(in the rows, 128 means zero)
Known rows, with every step that occurs
lamu/fepim/mudamas/lipos/lonir: [150 108 132 139 117  65 125  97  85 130 128 128 101 155 132  48 118 201
 117 133 141 141 133]
pupo/lonir/bosu/mudamas/lipos: [129 102 142 144 196 118  61 176 224 155 134 142 198 160 113  91  82  61
 165 127 141 172 133]
pupo/lonir/bosu/mudamas/fepim: [128 112 116 139 189 152  61 180 209 149 142 140 201 149 120  94 125  97
 200 126 133 155 142]
lipos/lonir/bosu/mudamas/fepim/lide: [109 114 135 145 116 150  68 175 109 200 149 172 168 131 118  55 146 154
 177 129 142 142 138]
lamu/fepim: [122  72 117 114 174 114 135  87 115 149 155 127  62 166 127 101  89 137
 121 123 120 141 138]
bosu/mudamas/lipos: [138  82 146 149 148 147  65 145 165 169 135 113 117 181 115  73  98  72
 118 127 137 157 129]
mudamas/lipos: [124  52 138 152 167  94 120 103 150 170 134 130  89 173 115  72  97  72
 119 125 136 159 127]
pupo/lonir: [114  94 101 126 214 114 124 113 148 138 151 119 112 164 122 107 103  58
 159 118 127 153 139]
lonir/lipos: [104  44 132 136 169 127 131 108  99 154 150 126  84 185 129  92 106  72
 142 121 130 159 137]
bosu/lonir/fepim/mudamas/lipos: [170 133 133 162  96 114 157 128 181 131 123 122 160 152 122  42 165 165
 125 132 144 140 131]
bosu/mudamas/lipos/lonir/fepim: [138  95 146 153 134 160  78 148 119 172 128 114 170 156 108  62 160  95
 138 133 148 136 136]
fepim/lide: [ 99  65 115 134 145 114 125  91 111 185 159 157  75 167 122  78 100 116
 124 119 130 142 132]
lamu/fepim/mudamas/lipos: [156  79 126 140 115  70 121  76 146 127 129 132  99 171 134  57  96 197
 106 131 134 143 131]
lonir/fepim/lide: [103  48 107 139 125 135 135  76 127 186 154 165 123 159 119  77 146 145
 133 121 133 125 136]
bosu/mudamas: [122  92 130 132 163 169  73 150 128 151 153 103  96 183 119  87 114  68
 131 123 128 150 137]
lipos/lonir: [107  97 129 133 180 111 133 128  53 158 152 116  71 154 116  79 133  71
 144 122 133 148 139]
lipos/lonir/fepim: [111  81 122 137 164 131 142 115  70 157 147 125 118 148 112  79 178 100
 153 125 137 131 142]
lipos/mudamas/fepim: [126  81 129 148 159 139  96 118  77 172 144 123 107 174 122  75 172 108
 147 126 134 146 140]
lonir/bosu/mudamas/fepim/lamu: [107  81 129 122 140 181  63 160 164 160 138 145 164 145 140  81 109 163
 159 129 137 146 139]
mudamas/lipos/lonir/fepim: [127  69 137 156 145 104 133 106 104 174 128 134 141 149 108  65 159 101
 138 130 146 138 134]
lonir/bosu: [ 98  61 141 139 191  98 127 136 142 156 155 154 105 160 114  87 110  76
 155 122 127 165 136]
pupo/lonir/bosu: [102  90 119 130 226  95 125 140 175 140 151 151 147 154 118 107  94  62
 180 120 129 167 140]
lamu/fepim/lonir/lipos: [158  82 130 113 140 119 137  86  98 130 145 122  88 160 140 111  87 185
  97 124 129 140 145]
bosu/mudamas/lipos/lonir/pupo: [118  94 121 145 136 157  77 161 124 181 134 107 223 172 108  81 130  69
 136 141 143 157 133]
lamu/fepim/mudamas: [140  90 112 122 128  89 130  85 111 110 147 124  79 172 139  72 113 198
 120 126 124 137 139]
lipos/mudamas/fepim/lonir/pupo: [153  96  99 148 123 151 100 118  97 163 138 118 218 163 119 103 184 155
 123 138 139 139 148]
mudamas/fepim: [124  63 109 146 154 131 117 103 134 167 143 131  93 158 121  78 142 103
 156 123 128 143 137]

Rows
[169 118 130 146 139 130  93 119  75 154 138 117 116 160 124  89 175 154
 115 128 139 136 147]  lipos/mudamas/fepim/lonir
[165 105  89 141 103 190  67 145 170 156 138 106 231 154 119 104 154 144
 128 136 134 134 146]  bosu/mudamas/fepim/lonir/pupo
[107  72 112 125 206 122 129 113 131 138 148 121 128 181 132 112  95  59
 168 119 133 161 140]  pupo/lonir/lipos
[136  89 100 138 100  78 132  97 107 140 128 129 207 162 127  67 128 203
 124 143 141 142 135]  lamu/fepim/mudamas/lipos/lonir/pupo
[111  88 148 135 175 149  72 177 156 151 154 135 133 170 115  84 106  71
 153 125 129 164 137]  lonir/bosu/mudamas
[122  84 144 151 164  87 124 119  88 174 134 126  94 155 111  63 120  73
 128 126 143 155 131]  mudamas/lipos/lonir
[108 119 154 133 176 142  78 196  93 155 154 129 135 153 112  79 128  77
 163 127 136 161 141]  lipos/lonir/bosu/mudamas
[ 92  81 116 116 150 153 142 101  59 153 141 126 127 139 136  85 148 160
 139 128 142 123 143]  lipos/lonir/fepim/lamu
[110  92 132 130 208 130 108 127  73 142 150 116 140 197 133 112 124  63
 161 123 139 166 143]  pupo/lonir/lipos/mudamas
[168  97 113 144 136 120 113 105 133 147 136 124  99 139 124  89 147 151
 123 123 132 133 143]  mudamas/fepim/lonir
[110  68 111 113 139 113 133  71 109 180 161 160  68 161 132  89  78 181
 113 122 124 133 135]  lamu/fepim/lide
[ 90  79  97 134 162 128 140 125  74 167 151 118 174 162 112  96 142  76
 152 132 132 150 141]  lipos/lonir/pupo
[125  85 106 158 109  83 123 116 107 143 127 124 214 167 118  53 152 141
 139 140 146 153 133]  fepim/mudamas/lipos/lonir/pupo
[113  81 121 148 125 134  94 100  72 203 151 161 113 167 126  67 159 152
 139 125 138 137 137]  lipos/mudamas/fepim/lide
[107  67 132 133 140 127 133  94  94 170 123 135 148 137 130  69 134 159
 124 130 152 132 135]  mudamas/lipos/lonir/fepim/lamu
[146  78 135 134 146 120 129 107  97 134 145 117  92 168 131 101 108 117
 110 121 135 151 142]  fepim/lonir/lipos
[164 104 120 113 151 109 133  88 114 129 149 120  70 149 130 110  94 181
  90 124 125 132 144]  lamu/fepim/lonir
[143  74 131 159 118  70 111  97 146 130 128 130 103 176 125  42 121 134
 118 127 139 154 128]  fepim/mudamas/lipos
[104 113 137 123 140 172  67 180 102 164 139 140 167 127 137  72 128 166
 170 131 144 144 142]  lipos/lonir/bosu/mudamas/fepim/lamu
[168 107 166 152 139 119  60 169 191 149 131 137 161 151 112  83  94 117
 106 129 143 162 136]  fepim/lonir/bosu/mudamas/lipos
[153  87 103 157 135  86 120  89 196 116 121 135 197 165 124  63 153 149
 153 130 145 137 136]  pupo/lonir/fepim/mudamas/lipos
[126  76 163 153 162 126  64 170 193 170 137 145 153 170 109  70  92  75
 139 128 139 171 129]  lonir/bosu/mudamas/lipos
[123  88 119 142 183 137 100 123  94 157 138 123 168 183 135 100 151 100
 182 125 142 156 144]  pupo/lonir/lipos/mudamas/fepim
[133 113 153 147 148 137  67 160 102 171 134 107 123 166 112  62 120  71
 129 129 144 155 132]  bosu/mudamas/lipos/lonir
[158  99 150 117 150 126 115 101  39 135 148 116 101 179 141 115 114 186
  90 129 136 145 148]  lamu/fepim/lonir/lipos/mudamas
[110  78 161 153 179  67 123 147 115 175 135 157 131 144 106  64 115  81
 152 127 143 169 132]  mudamas/lipos/lonir/bosu
[125 117 140 134 162 146 165 152 117 152 149 108  92 168 130  90 103  79
 139 121 132 164 135]  bosu/lonir/lipos
[140  95 142 137 171  91 123 135 140 136 149 147 111 140 117 100 110 123
 120 123 132 156 143]  fepim/lonir/bosu
[114 117 129 127 210 148  71 182 189 135 153 131 175 164 119 104  99  59
 179 123 131 165 142]  pupo/lonir/bosu/mudamas
[114  62 101 146 122 124 115  87 129 198 150 165 100 152 125  65 131 150
 146 121 132 133 133]  mudamas/fepim/lide
[135 122 124 136 157 158 171 138 151 154 147 115 125 145 116  85 156 102
 140 124 131 138 138]  bosu/lonir/fepim
[128 103 114 145 112 108 136 110  66 118 139 122 139 155 123  50 200 161
 151 128 140 126 144]  lipos/lonir/fepim/mudamas
[160  73 120 147 124 128 120 104 117 148 133 127 115 153 133  92 138 152
 131 124 137 141 144]  mudamas/fepim/lonir/lipos
